Known rows, with every step that occurs:
j/h/r/t/d/b: [  5  -5 -26  -1   6  -1  -2   1  25   5  -3 -34  12   6 -33 -25   4   7
   4  27  16  -3  -6  -1  -7   3   0  -6   7]
t/d: [  5 -11 -15  -4   1  31  -5   3  22   8  -1   0  20  24   5  -2   3  -7
   4  16  -3   5  -9  10  -3  12 -11  -2  15]
t/r/h: [ -2 -20  25  13   6 -18 -19  18  27   4   3  -9  18  -4  52  16   3   1
  -2   4  -8  13  -6  11  -5   8  -7   2   8]
b/j: [  7 -11 -11  -4   0  22  -3 -10  12  13   2  -4   5   2   1  11   4  -3
 -11  -3  -6  -5  -9   3  -2  -5  -3   0   6]
r/c/s/b/j/h: [ 13  12 -29 -16   0   2   0 -59  14  13   0  25   4 -25   5   7   1  -6
  -6   1   4   7  -6  -1  -6   8 -16  -1  14]
s/b/d: [  7  -7 -13  -5  -1  29   5  -3   6  18  -3  10   6   2  31  14   1  -2
   3 -14 -17   3  -6   3   2 -14 -10   3  21]
r/h: [  2 -21   4   5   4 -14 -12  13  20   8   4  -9  11   9  25  10   5   1
   1  -4  -9   8  -6  15  -4   0  -4  -3  10]
c/r: [  6 -12 -26   4   6  -1  -5   9  26  16   9   4   3  13  26   6   8   7
  -5  -4  -6  12 -10  12  -2  12  -6  -4  16]
d/b/j: [ 10 -16  -2  -2   4  39   7  -3   0  18   3 -12   6 -23  -8  11   6   6
 -24   3 -10  -8  -6   6  -5 -12  -2  -1   6]
t/d/b/j/h: [ 12   0  -1 -12   4  71   7 -25   8  18  -1  -8  21  -7 -34  -5   6   8
 -16   8   2  -8  -7   4 -10   1 -11  -1  10]
s/b/j/h/u: [ 17  18 -11 -17  -1  -1  -8 -54  10  20  -5  10   9  -7  31   6   0 -10
   4  -2  -3  -3  -8  -8  -8 -16 -16  -1  12]
h/r/t: [  1 -16 -35   7   2 -50 -11  14  29  -1   0 -31  -3  15   2  -9   1  -4
   9  14   9  -1  -8  -1   1  -2   8  -4   2]
s/b/j/h: [ 13  13 -19 -14  -1  26  -4 -34  11  19  -5   8   8   0   7   8   0   1
   1 -12   2  -4  -6  -2  -1  -4 -11  -1  12]
j/h/u: [ 18   7  -8  -9   5 -16 -19 -27  24  13   2  -3  11  19  21  -3   1   6
   7  11   1   4 -11   1 -11   0 -17  -1   7]
r/c/s/b: [  7  -5 -34  -6   1 -21  -2 -22  17   7   1  24   2 -19  34   8  -1 -10
   0  15  -6  16  -5   8  -2  14 -15  -2  18]
c/r/h: [  0 -20  -7   8   7 -20  -7  16  28  13  10   0   7   7  37  10  11   5
  -4 -12  -9  17  -8  17  -5   7  -4  -6  17]
t/d/b: [  7 -16  -7  -2   5  45   4  12  11  13   0  -9  21  -2  -4  -2   5   2
  -9  23  -7   1  -6  12  -6   7  -9  -3  16]
h/r/c: [  4 -24 -37   1   2 -41  -9 -11  17   8   4  -8 -11  -1 -10   8   5   8
   1  16   1  11  -7   1  -6  -5  -8  -5   4]
r/t/d: [  0  -4 -21   5   1   6  -6   1  33   5   0 -10  18  21  12 -17   4 -16
   6  22   5   1  -6   5   0  17   1   2  15]
h/r/c/s: [  5 -24 -39  -4   4 -46  -6  -9  22  -4   3  -3  -7 -11  -8   7   1  -1
  -3  22   2  14  -9   5  -7   5  -7  -7   2]
h/j: [ 13  -6 -23   4   3   7 -12  15  23  17   4   5  20  20  40   7  -1  -1
   6  12   4   3  -9  11   1   1  -5  -1  15]
d/b: [ 10 -19  -7   1   6  21   0  17   9  15   4 -13   8  -8   6   4   3  14
 -12  12  -9   0  -5  12  -4   1  -6  -2  10]
j/d/b: [  9 -21   8   1   7  35   4  17   1  20   3  -8  17  -7  19  14   5   5
 -19  11 -14  -4  -4  14  -7 -21  -5   1  10]
j/h: [ 14   3 -15  -7   5   9 -15  -9  24  12   2  -5  10  25  -2  -2   2  17
   5   0   6   3  -9   7  -4  11 -12   0   7]
t/d/b/j/h/r: [  9 -10 -16 -14   4  42   6 -18   8  11  -5 -22  12  -8 -55  -2   4  10
 -10  12   8  -7  -9  -3 -11 -13  -7  -8   3]

Rows:
[  7 -21  10  16  11  14   5  30  14  32  12   5  28 -13  66  22  12  -1
 -18   1 -10   8  -4  23 -10 -26  -2  -4  23]
c/r/h/j/d/b
[  6 -14  -2  -5   2  67  12  -8   2  16  -1  -8  18 -18 -16   4   6  -4
 -21  14  -8  -6  -6   6  -7  -5  -6  -2  12]
t/d/b/j
[  7   7  -8  -2   3  45   6 -26  19  16   0 -19  20  -6 -26 -19   8   1
 -14  14  11 -12  -5   0  -8   5   0   1  10]
r/t/d/b/j/h
[  6 -13   3  -4   1  39   2 -12   4  19   0   1  14   3  13  21   6 -11
 -17  -4 -10  -9  -7   5  -4 -26  -3   3   6]
b/j/d
[  8 -14  -3  10   4 -13 -14  22  25  15   5  -1  24  12  52  13   3  -3
   7   3   0   7  -8  16  -2  -4  -2  -3  16]
r/h/j
[  3 -16  32  10   6 -45 -23   0  27   6   3  -7  19 -10  76  16   3  -9
   0  14 -14  14  -8   6 -12  -4 -11   2   9]
t/r/h/u
[ 10  -6 -35 -14   3 -22  -4 -45  18   2   3  -2  -6 -18 -37   5   3   5
  -8   7  12   5 -10  -4 -10  -2  -9  -6  -3]
b/j/h/r/c/s
[ 20   3   5 -11   5  19  -2 -34   5  22   3 -10  11 -22  -1   1   5   9
 -17   6  -4  -7  -8  -2 -16 -17 -12  -1   5]
d/b/j/h/u
[  9 -22  20  12   8  19   0  31   6  26   5  -3  33 -10  55  21   7  -3
 -12  10  -9  -1  -3  21  -8 -31  -1  -2  16]
r/h/j/d/b
[  3   2 -30  -6   0   1  -5 -29  30   4  -5 -25  10  15 -38 -17   4  -9
   6  12  20  -8  -9 -10  -5  -3   3  -3   3]
b/j/h/r/t/d
[  3  -6  -3   1   1   2   2 -24  14  10   1  27   8 -37  56  21   0  -9
  -9   5 -16  16  -5   1  -4   5 -18   8  19]
t/r/c/s/b/d
[ -1 -18 -23   2   1   9  10  -2  13   6  -3 -33   7 -20 -29 -10   6 -11
 -12  24   5 -11  -6  -5  -6 -14  10  -5   6]
h/r/t/d/b/j
[  0 -20 -27   6   4  -6   3  16  22   2  -2 -35   9  -3 -15 -16   4  -5
  -1  32   5  -3  -5   1  -5  -2   6  -6   9]
h/r/t/d/b
[ 15 -13   1   7   6  38   2  23   5  27   4   0  29  -3  43  17   3   0
 -14  17  -6  -5  -5  16  -5 -25  -3   1  16]
h/j/d/b
[  5 -16 -49  -8   1 -48  -3 -16  16   0  -3   9  -7 -22  12  10  -3 -10
   6  18  -1  16  -6   1  -3   0 -10  -9  11]
h/r/c/s/b
[  7  -1 -33   0   4 -43 -16  -4  34   2   0 -31  -1  24 -16 -15   1   9
  14  10  19  -1  -8  -4  -2   3   3  -4   0]
j/h/r/t
[  4 -13 -44 -11  -2 -32   4 -35   9   4  -3  10  -9 -36  -1  16  -1 -15
  -5   9  -1   7  -7  -5  -4 -10  -7  -7   7]
h/r/c/s/b/j
[  5 -15   0   6   7 -47 -12  -2  28  15  11   2   7  -1  59  11  11  -5
  -1  -3 -14  16 -10  12 -13  -5  -8  -6  18]
c/r/h/u
[  3   1 -34  -3   2 -19 -12  -9  37   0  -4 -26  11  31 -23 -24   2  -3
  17  20  21   0  -9  -3  -4   8   0  -5   6]
j/h/r/t/d
[  8  -2 -23 -12  -1  14   3 -16  12   6  -5  13  10 -20  24  13  -4 -20
  -6  -1  -8  -1  -7   3   1   0  -6  -3  13]
c/s/b/j
[ 10  -9 -36  -6   4 -36 -13 -30  21   9   4  -8  -8  10 -27   0   5  21
   6  10  12  10  -8  -1  -8   0 -13  -5   2]
j/h/r/c
[ 13  -8  -7   4   3  22  -8  13  16  23   3   8  28  21  51  17   2  -9
  -1  12  -1  -1  -8  13  -2 -19  -4   2  15]
h/j/d
[  0  -6 -19   8   5  35  16  -9  22  19   7 -10  12 -20   2 -12  13 -11
 -23  11  -1  -4  -6   5  -6   5   6  -1  19]
c/r/t/d/b/j
[ 11   1 -47 -14   3 -43  -8 -33  21   1  -3   9  -4 -11  -2   3  -2   2
  11  14   9  15  -7  -1  -6   6 -16  -8   9]
j/h/r/c/s/b
